Each row was made from one small tree. Brackets hold a mark, then the marks that hang from it, in alphabetical order. Every link used is in the known rows. Write each row's tree.
Known rows:
[fepopi [rugef [fipov sovin tagu] kesiv netifa]]: 0.259,0.319,1.523,-0.465,-0.812,0.627,-2.175,1.715,1.374,2.057,-0.746,0.478,0.171,-0.536,0.275,0.234,-1.117,-2.466,-2.161,0.385,0.038
[kesiv [rugef [fipov tagu]]]: -0.984,0.351,-0.285,-0.149,0.038,1.683,1.712,0.815,2.007,0.506,1.205,-1.520,-1.316,0.450,-0.248,-0.382,1.491,3.077,0.051,-0.701,-2.113
[kesiv [rugef fepopi [fipov tagu] netifa]]: -1.140,-0.720,-1.125,0.930,2.075,0.442,-1.280,-1.308,2.493,-2.518,-1.047,0.550,-1.146,-0.109,-3.313,0.616,0.284,1.498,1.690,-1.510,-1.208
[sodopal [fepopi rugef]]: 3.930,0.672,-0.613,2.093,-3.976,-1.128,1.583,-1.127,-3.566,1.270,-0.139,0.474,0.160,2.577,2.174,-0.269,-1.558,1.000,1.650,-0.043,-0.467
[fipov sovin]: 1.040,1.132,-1.335,-0.933,-0.341,0.573,1.113,-0.273,-1.574,1.159,2.318,-0.921,-1.749,0.088,5.025,1.164,1.929,2.827,-0.037,0.435,-0.752
[fepopi [rugef kesiv]]: -0.070,0.577,1.865,0.671,-2.603,-0.094,-0.372,2.119,-2.706,2.698,0.509,-0.416,0.537,-0.659,-0.149,-0.661,-1.525,-0.987,-0.257,-0.853,-0.789
[rugef [fipov tagu] kesiv netifa]: -0.301,-0.365,1.122,-0.843,0.037,-0.195,-0.290,1.126,3.477,0.444,-0.688,-1.511,0.267,-1.062,-1.343,-2.387,-0.941,-3.810,-0.825,1.017,-0.038
[kesiv [rugef fipov netifa]]: 0.750,-0.566,-1.202,0.319,1.078,-0.178,1.869,1.244,2.992,-1.940,-0.726,-0.636,-0.164,1.395,-1.226,0.005,0.615,0.419,1.628,-0.672,-0.640
[sovin [fipov tagu]]: -0.927,1.194,0.205,1.070,0.020,0.077,1.318,-0.075,-1.560,4.108,1.166,-2.115,-3.051,-2.426,0.315,-1.235,0.093,-0.045,0.638,-0.365,0.534
[kesiv [rugef fepopi netifa]]: -0.922,-0.497,-1.542,1.824,1.640,-0.535,-0.824,-1.555,-0.144,-3.193,-0.706,0.928,-1.494,0.501,-2.181,0.377,0.287,1.540,3.659,-1.910,-1.466
[fepopi [rugef [fipov sovin] kesiv]]: 0.130,0.633,1.815,-1.134,-1.298,0.804,-0.406,2.713,-0.409,3.010,0.196,-0.188,1.309,-0.675,1.450,0.753,-0.593,-0.177,-2.383,0.500,0.580
[tagu [fipov sovin]]: 0.325,2.523,-1.458,-0.229,0.770,1.482,2.721,1.059,-2.426,3.676,2.434,-2.179,-2.627,0.640,6.964,1.961,2.751,1.845,1.526,0.060,-0.937
[netifa [rugef fepopi]]: -0.474,-0.235,-0.700,0.846,-0.037,-0.546,1.102,-2.237,-4.423,-1.571,1.628,1.512,0.775,0.296,-0.343,0.718,1.169,0.659,-0.141,-1.036,0.859
[netifa rugef]: 0.645,0.050,-0.550,0.396,-1.174,-0.399,3.123,-0.333,-3.230,-0.224,2.390,0.340,0.364,1.369,1.393,-0.211,1.081,-0.240,-0.844,-0.131,0.564
[rugef kesiv]: -1.140,0.448,1.504,-0.330,-1.257,-0.408,1.087,1.280,-1.503,1.522,1.558,-2.155,0.086,-1.108,1.297,-2.228,0.066,-0.362,0.430,0.490,-1.218
[kesiv [rugef fepopi [fipov sovin tagu] netifa]]: -1.587,-0.199,-1.464,0.138,2.915,1.084,-1.836,-1.547,2.559,-2.066,-0.654,0.788,-1.784,0.111,-0.912,1.464,1.415,2.418,0.813,-0.665,-1.207
[netifa [rugef fepopi [fipov sovin tagu] kesiv]]: -3.151,-0.188,1.482,-1.695,1.362,1.183,-0.657,-1.274,-1.138,-0.029,1.575,1.318,0.767,-0.619,0.496,0.216,1.410,0.321,-3.600,1.223,0.836
[sodopal [fepopi [rugef kesiv netifa]]]: 2.967,0.192,0.281,1.815,-3.070,-1.903,0.247,-0.387,-2.271,0.706,-1.152,0.774,0.551,2.298,1.051,-1.666,-2.727,-2.206,1.802,0.954,-0.263
[fipov sovin tagu]: -0.158,1.773,-1.018,-0.620,-0.810,1.957,-0.486,-1.539,-0.937,2.441,3.097,-1.245,-3.429,-0.530,5.099,0.742,2.130,3.213,-1.123,0.406,-2.408

Which tree is each row?
-1.382,-0.685,0.484,0.936,1.169,-1.948,-2.449,-1.366,-1.022,-2.217,-1.258,0.568,0.041,-1.749,-2.661,-1.416,-1.465,-2.702,2.611,-0.617,-0.123 | [rugef fepopi kesiv netifa]
-0.556,-0.923,-1.461,0.828,2.224,-0.352,-0.259,-0.506,1.927,-3.472,-1.539,0.652,-0.176,0.420,-3.250,0.685,0.431,1.238,2.424,-1.496,-0.202 | [kesiv [rugef fepopi fipov netifa]]
-0.462,0.232,-1.258,-0.436,1.676,1.465,0.179,0.262,3.524,-0.547,0.315,-0.406,-2.015,1.136,0.808,0.784,1.600,1.660,0.084,0.260,-1.639 | [kesiv [rugef [fipov sovin tagu] netifa]]
0.438,0.213,2.041,-0.213,-2.050,0.103,0.273,2.971,-0.536,2.483,-0.275,-0.673,1.916,-0.715,-0.757,-0.338,-1.355,-1.033,-1.503,-0.395,0.640 | [fepopi [rugef fipov kesiv]]
-1.919,-0.517,1.229,-1.022,0.705,-0.315,-0.725,0.287,-0.054,-0.567,-0.383,-0.768,1.756,-2.253,-2.357,-0.817,-0.182,0.218,-0.233,0.078,1.051 | [rugef fepopi fipov kesiv]
-1.270,-0.364,-0.638,0.291,1.436,0.634,0.600,-0.106,0.739,-1.818,0.003,-0.171,-0.098,-0.055,-1.986,1.008,1.226,3.890,1.469,-1.432,-0.599 | [kesiv [rugef fepopi fipov]]
2.964,-0.019,0.300,0.197,-1.998,-1.197,0.291,-0.060,-0.352,0.734,-1.544,0.974,1.056,2.342,1.956,-0.451,-2.106,-1.677,0.194,1.859,0.822 | [sodopal [fepopi [rugef [fipov sovin] kesiv netifa]]]
0.500,-0.174,-1.451,-0.565,1.795,0.458,1.181,1.043,3.115,-1.565,-0.242,-0.385,-0.961,1.715,0.919,0.986,1.416,1.359,0.762,0.099,-0.527 | [kesiv [rugef [fipov sovin] netifa]]
-1.750,-1.004,0.825,-0.155,1.501,-0.595,-2.991,-1.128,2.120,-1.424,-1.699,0.321,0.486,-2.143,-3.894,-1.322,-1.050,-2.670,0.181,0.118,0.479 | [rugef fepopi [fipov tagu] kesiv netifa]
-1.981,-0.484,0.775,-1.284,2.527,0.393,-3.770,-1.448,2.388,-1.050,-1.181,0.655,-0.397,-2.129,-1.314,-0.115,-0.012,-1.488,-0.936,1.038,0.459 | [rugef fepopi [fipov sovin tagu] kesiv netifa]
0.123,-0.483,0.408,-2.011,1.339,-0.457,-0.068,1.776,3.182,-0.212,-0.689,-0.827,0.867,-0.338,1.570,-0.535,-0.024,-2.971,-1.109,2.131,1.027 | [rugef [fipov sovin] kesiv netifa]
1.364,-0.390,1.452,0.286,-1.111,-0.870,-0.521,2.545,0.743,0.992,-1.821,0.288,1.891,-0.172,-1.855,-0.373,-2.178,-3.762,-0.699,-0.400,1.085 | [fepopi [rugef fipov kesiv netifa]]
-2.501,-0.551,1.094,-1.798,1.543,0.316,0.245,-0.392,-1.482,-0.820,1.127,1.301,1.684,-0.207,0.771,0.657,1.364,0.167,-2.975,1.162,1.906 | [netifa [rugef fepopi [fipov sovin] kesiv]]
-2.154,-0.947,1.331,-0.992,0.864,-0.351,0.908,-0.097,-1.684,-1.123,0.875,0.800,2.523,-0.192,-1.603,-0.436,0.507,-0.960,-2.050,0.645,1.990 | [netifa [rugef fepopi fipov kesiv]]
-1.599,-0.174,1.697,-1.372,-0.670,0.704,2.038,0.906,-0.391,1.135,2.080,-0.533,1.217,0.247,0.517,-1.532,0.807,-1.634,-3.511,1.236,0.613 | [netifa [rugef [fipov tagu] kesiv]]
-2.452,0.368,-0.840,-0.529,1.866,2.088,-1.052,-1.135,1.260,-0.694,0.768,0.015,-1.918,-0.432,-0.004,1.709,2.140,5.142,-0.112,-0.732,-1.738 | [kesiv [rugef fepopi [fipov sovin tagu]]]
4.394,0.291,-0.627,1.205,-3.509,-1.089,1.975,-0.252,-1.877,1.102,-0.698,0.245,1.296,2.526,1.223,0.018,-1.629,0.712,0.642,0.319,0.715 | [sodopal [fepopi [rugef fipov]]]
-0.190,0.040,-0.923,0.269,0.201,0.674,-0.898,-1.823,-0.088,-0.344,0.102,-0.331,-0.212,-1.971,-2.280,0.637,0.702,2.343,-0.259,-1.291,0.371 | [rugef fepopi [fipov tagu]]
0.898,0.060,1.402,1.291,-1.836,-1.078,-1.044,1.741,-1.514,1.197,-1.020,0.422,0.436,-0.186,-1.008,-0.785,-2.385,-3.419,0.615,-0.854,-0.290 | [fepopi [rugef kesiv netifa]]
3.892,0.559,-1.024,0.360,-3.023,-0.383,1.516,-0.466,-1.588,1.513,-0.329,0.608,0.648,2.447,3.047,0.897,-0.861,1.585,-0.161,0.973,0.685 | [sodopal [fepopi [rugef [fipov sovin]]]]
0.909,-0.772,-1.546,0.922,1.073,-0.555,-2.132,-2.128,1.572,-2.428,-1.474,0.841,-0.117,-1.424,-3.803,0.533,-0.282,-0.917,0.972,-1.385,0.974 | [rugef fepopi [fipov tagu] netifa]
-1.183,-0.935,0.222,-1.451,2.782,-0.815,-2.459,-0.419,1.924,-2.062,-1.663,0.961,0.994,-1.582,-1.057,0.411,-0.110,-1.915,-0.206,1.072,1.679 | [rugef fepopi [fipov sovin] kesiv netifa]
4.984,-0.229,-1.280,1.611,-2.887,-1.873,1.415,-0.730,-0.939,-0.051,-1.950,1.178,1.241,2.842,0.332,0.036,-2.131,-1.485,1.372,0.348,1.145 | [sodopal [fepopi [rugef fipov netifa]]]
